What can hang from each mark
nune: pemovo pugodan soneg
moti: pemovo vavopu
pemovo: soneg
soneg: nune pemovo
vavopu: moti nune pemovo
pugodan: nune

(in the rows, 128 means zero)
Known rows, with every way that one mark hangs from another
(soneg (nune pemovo)): [151 111 139 128 113 111 118 102 116 167 129 136  74 146 124 122 134 118]
(moti pemovo (vavopu (nune soneg))): [ 97 133  94 118 139 139 120 107 124 126  76 139 199  74 135 157 159 139]
(vavopu moti (nune pugodan) (pemovo soneg)): [122 143 144 131  91 141 117 165 140  17 190 110 130 133 119 110 117 121]
(vavopu moti nune): [140  91 190 120  50 142 179 131 128  84 162 137  96 121 143 116 143 127]
(moti (pemovo (soneg nune))): [156 188 155 129 126 105 163  99 125 113 133 118 166 191 111 172 142 135]
(soneg nune pemovo): [170 115 146 131 122 112 130  94 130 210 113 117  58 154 115 139 102 126]
(pugodan (nune (pemovo soneg))): [142 169 112 139 145 125 141 127 117 198 113 152 192 152 139 119 138 136]
(moti (vavopu (pemovo soneg))): [140 202  98 120 211  86 102 135 125 159 177 125 239 140 136 103 119 114]
(pemovo (soneg nune)): [148 165 168 120 146  92 112 118 125 100 145 138 138 209 124 146 123 131]
(vavopu moti (nune pugodan soneg) pemovo): [ 90  87 125 130  87 156 126 153 141  13 139 115 117  98 114 116 114 130]
(vavopu pemovo): [150 145 153 125 163 102 173 128 128 171 162 113 185 141 116 107 108 118]
(pemovo soneg): [144 178 156 122 164 101 158 139 122 135 158 135 191 195 142 140 126 125]
(soneg pemovo): [167 129 135 133 140 120 173 116 128 249 124 114 107 142 133 134 106 121]
(nune pugodan (soneg pemovo)): [116 111  90 135 166 139 128 139 134 177  95 110  83 124 127 148 102 129]
(pugodan nune): [147 123 171 125 146 119 165 113 128 194 127 145 166 122 135 107 135 147]
(soneg nune): [152 114 185 117 130  99 132 103 126 133 144 134  96 160 122 127 129 130]
(pemovo (soneg (nune pugodan))): [133 151 161 121 157 102  80 133 133  59 164 125  87 181 121 134 130 132]
(pugodan (nune pemovo)): [148 119 127 136 126 133 152 113 119 232 113 148 148 106 137 101 144 135]
(vavopu nune): [132 107 181 119 112 128 139 127 127 127 126 141 135 129 135 127 133 130]
(soneg (nune pugodan) pemovo): [154 100 136 132 136 122  91 110 139 171 130 104   5 128 110 127 109 126]

Rows
[127 127 126 116 160 113  79 122 129 149 142 131 185  76 128  91 126 117]  (moti (vavopu nune pemovo))
[131 116  98 140 147 142 155 108 129 247  50 137 158 127 125 144  99 153]  (pugodan (nune (soneg pemovo)))
[142 152 148 129 109 113 112 139 140  20 207 104  90 169 105 110 114 121]  (vavopu moti (pemovo (soneg (nune pugodan))))
[ 88  72  99 133  58 173 118 152 126  48 116 137  50  85 141 124 143 124]  (vavopu moti (nune pemovo pugodan soneg))
[115 102 106 133 115 148 134 124 128 175  46 133 127 131 126 165  96 136]  (vavopu (nune (soneg pemovo)))
[127  92 161 128  75 147 135 148 143  44 187 107  86  88 116  91 125 120]  (vavopu moti (nune pugodan) pemovo)
[110 112  91 137 141 141 149 117 116 201  64 156 175 112 135 128 133 144]  (pugodan (nune pemovo soneg))
[130 189 114 121 142 124 114 116 124 124 124 134 216 110 138 148 163 130]  (moti (pemovo soneg) (vavopu nune))
[128 164 105 134 161 123 114 157 121 131 159 126 116 149 141 121 138 113]  (nune (pemovo soneg) pugodan)
[ 95  99  98 130 108 148 121 131 115 135  61 152 142 120 136 146 131 127]  (vavopu (nune pemovo soneg))
[136  98 130 129 127 121  82 118 125 124 146 124  21 117 121 111 142 118]  (soneg (nune pemovo pugodan))
[154 180 144 131 115 110 197 146 129  96 202 113 190 180 127 115 111 115]  (vavopu moti (pemovo soneg))
[ 96 109  82 132 157 137 122 146 121 132 109 131 100 111 137 128 134 122]  (nune pemovo pugodan soneg)
[107  75 102 137  68 173 129 144 140  92 103 117  36  96 130 142 110 132]  (vavopu moti (nune pugodan (soneg pemovo)))
[ 83 102 116 127 151 142  94 151 138  57 101 118 151 105 106 127 106 132]  (vavopu (nune pugodan soneg) pemovo)
[114 174 106 122 155 134  78 133 132  84 142 121 162  83 137 137 170 131]  (moti (pemovo soneg) (vavopu (nune pugodan)))
[102  86 108 132  47 163 155 136 118  92  98 148 102 113 144 136 138 124]  (vavopu moti (nune pemovo soneg))
[ 81 118  84 120 151 149  86 123 132  86  93 126 146  47 132 145 166 139]  (moti pemovo (vavopu (nune pugodan soneg)))
